What can hang from each mark
z511: z66 z275
z275: z66 z511
z745: z66 z443
z46: z275
z509: z66 z745
z66: z509 z511 z745

Known rows, with every way that one mark hangs from another
z509(z66(z511(z275))): [ 0.417 -3.367  3.797  1.258 -0.752  0.660  3.602 -0.597 -3.088 -1.091
  6.400  1.904 -1.314  0.775  0.774  1.390]
z509(z745): [-0.002 -0.716  2.198 -1.128 -0.741  1.172  1.996 -1.210 -2.913 -2.251
  2.582  1.846 -1.557 -1.351  2.933  0.237]
z275(z511(z66)): [ 0.824 -2.482  5.588  0.134 -0.852  0.415  2.369 -0.054 -3.459 -1.028
  4.537  0.926 -1.940  0.288  1.163 -1.187]
z511(z66(z509)): [ 0.667 -2.229  3.597  0.944 -1.302  0.328  2.787  0.273 -3.264 -1.188
  6.472  1.935 -1.680  0.813  0.646  0.644]
z275(z66(z509) z511): [ 0.459 -1.714  7.763 -0.173  0.371  0.786  3.055  1.143 -1.984  1.164
  6.140  1.237 -0.774  0.478  0.835  0.854]
z745(z66(z511) z443): [-0.437 -4.485  3.296  1.396  0.840 -0.448  0.098 -1.984 -5.253 -1.267
  4.799  1.781 -2.336  0.814  1.177  1.190]
z46(z275(z66(z511))): [-1.154 -4.936  4.287  0.307  1.245  0.578  1.250  0.040 -2.587 -0.484
  5.830  2.840  0.079  1.297  1.985  1.451]
z511(z66(z745) z275): [ 1.286 -3.673  1.819  1.351 -0.601  0.156  2.519 -0.360 -3.707 -0.353
  7.354  0.649 -2.315  1.655  2.035 -1.738]
z745(z66 z443): [-0.024 -4.016  1.573  0.939  0.884  0.334 -0.219 -1.434 -5.450 -2.185
  3.851  1.243 -1.909  0.569  1.445  0.263]
z511(z66(z509(z745(z443)))): [ 0.022 -1.837  3.058  0.827 -1.281  0.644  3.292 -0.502 -3.539 -1.161
  5.899  1.208 -1.733  0.209  1.827  0.698]
z46(z275): [-0.729 -4.032  2.643  0.054  1.112  0.635  0.456 -1.009 -3.213 -1.975
  4.243  2.867 -0.160  0.859  2.270  0.282]
z509(z66(z745)): [ 0.318 -2.605  2.913  0.792 -0.621  0.648  1.915  0.440 -2.447 -1.888
  5.372  0.977 -0.886  0.404  2.099  0.152]
z509(z66(z511 z745)): [-0.116 -3.074  4.647  1.251 -0.660 -0.148  2.235 -0.078 -2.245 -0.943
  6.252  1.472 -1.337  0.719  1.829  1.119]
z66(z509(z745(z443)) z511): [-1.008 -0.790  6.164  0.767 -0.227 -0.465  3.022 -2.804 -2.611  0.522
  5.990  2.547 -2.040 -0.158  2.020  2.975]
z66(z511): [ 0.047 -2.134  5.036  0.342 -0.622 -0.436  1.076 -1.658 -2.715 -0.934
  4.883  3.227 -2.095  0.579  1.008  1.560]
z46(z275(z66(z745) z511)): [-0.912 -4.682  5.606  0.058  1.814  0.489  1.064  0.505 -2.360  0.189
  5.549  1.335  0.105  1.135  2.865 -0.370]
z46(z275(z66(z509))): [-0.965 -4.200  4.007  0.286  1.477  0.877  1.628  0.418 -2.493 -0.391
  6.148  2.669  0.456  1.211  1.910  1.470]
z66(z509 z511 z745(z443)): [-0.961 -1.427  6.793  1.830  0.613 -1.744  0.919 -2.781 -2.082  1.567
  7.575  1.872 -2.269  1.352  2.633  2.041]

Rows
[-0.785 -2.803  2.763  0.075  0.113  0.369  1.596 -1.977 -4.474 -1.620
  3.400  1.337 -2.170 -0.973  2.769  0.959] -> z509(z745(z66(z511) z443))
[-1.788 -4.233  4.660  0.575  1.460  0.555  2.114 -0.689 -2.671  0.251
  6.368  2.393  0.110  0.953  2.659  2.202] -> z46(z275(z66(z509(z745(z443)) z511)))
[-0.573 -4.781  4.808  0.374  0.880  0.465  1.661 -0.439 -3.515 -1.092
  4.938  1.722 -0.517  0.925  2.068 -0.665] -> z46(z275(z511(z66)))
[-0.540 -3.108  4.038  1.606 -0.469 -0.025  2.052 -0.954 -2.688 -0.883
  6.153  0.903 -1.336  0.831  2.466  1.119] -> z509(z66(z511 z745(z443)))
[ 0.297 -2.716  5.020  1.102  0.394 -1.274  0.924 -2.043 -2.393  0.826
  6.919  2.033 -2.679  1.429  2.316  0.067] -> z66(z511(z275) z745)
[-0.359 -0.066  3.688  0.088 -0.140  0.695  2.568 -2.057 -2.911 -0.732
  4.668  1.830 -1.402 -0.530  2.461  1.580] -> z66(z509(z745(z443)))
[-0.243 -2.771  5.297  0.263  0.035 -0.087  1.007  0.713 -1.561  0.574
  6.495  1.893 -1.278  1.127  2.042  1.305] -> z275(z66(z511 z745))
[-0.366 -2.815  4.236  1.628  0.699 -1.025  0.667 -3.265 -3.045  0.938
  6.718  1.197 -2.644  1.627  3.279  0.115] -> z66(z511(z275) z745(z443))
[-1.412 -4.003  5.830  0.139  1.798  0.997  2.449 -0.295 -2.778  0.483
  5.618  1.329  0.280  0.618  2.791  0.775] -> z46(z275(z66(z509(z745(z443))) z511))
[ 0.774 -4.222  5.509  1.367  0.911 -1.001  1.892 -0.621 -4.307  0.159
  7.215  2.979 -2.440  1.029 -0.657  1.695] -> z745(z66(z509 z511(z275)))
[-0.831 -1.801  1.313  0.225 -0.940  2.047  3.740 -1.244 -3.535 -2.496
  3.528  0.093 -0.769 -1.203  3.586  0.866] -> z509(z66 z745(z443))
[-0.874 -2.268  4.786  1.231  0.212 -1.180 -0.244 -2.731 -2.581  0.148
  5.604  1.523 -2.426  1.140  3.300  0.691] -> z66(z511 z745(z443))
[ 0.324 -1.833  3.469  0.561 -1.445  0.593  3.447  0.088 -3.220 -1.229
  6.021  1.594 -1.741  0.092  1.398  0.671] -> z511(z66(z509(z745)))
[ 0.015 -2.333  3.445  1.575 -0.780 -0.186  1.851 -0.488 -3.177 -0.443
  6.981  0.733 -1.862  1.260  2.278  0.023] -> z511(z66(z509 z745(z443)))
[-0.183 -4.307  4.258  2.094  1.397 -0.683  1.528 -2.397 -5.228  0.265
  6.940  1.809 -2.462  1.293  0.660  1.763] -> z745(z66(z509 z511(z275)) z443)
[-0.482 -3.881  4.678  1.840  1.078 -0.760  0.874 -2.025 -4.885 -0.284
  6.163  2.001 -2.271  0.947  0.690  2.143] -> z745(z66(z509 z511) z443)
[-1.008 -4.278  6.604  0.330  1.996  0.211  1.611  0.505 -2.168  0.922
  6.566  1.496  0.158  1.238  2.546  0.289] -> z46(z275(z66(z509 z745) z511))
[-0.512 -0.777  6.754  0.409 -0.434 -0.652  3.198 -1.921 -2.221  0.468
  6.115  3.113 -2.046 -0.329  1.382  2.946] -> z66(z509(z745) z511)
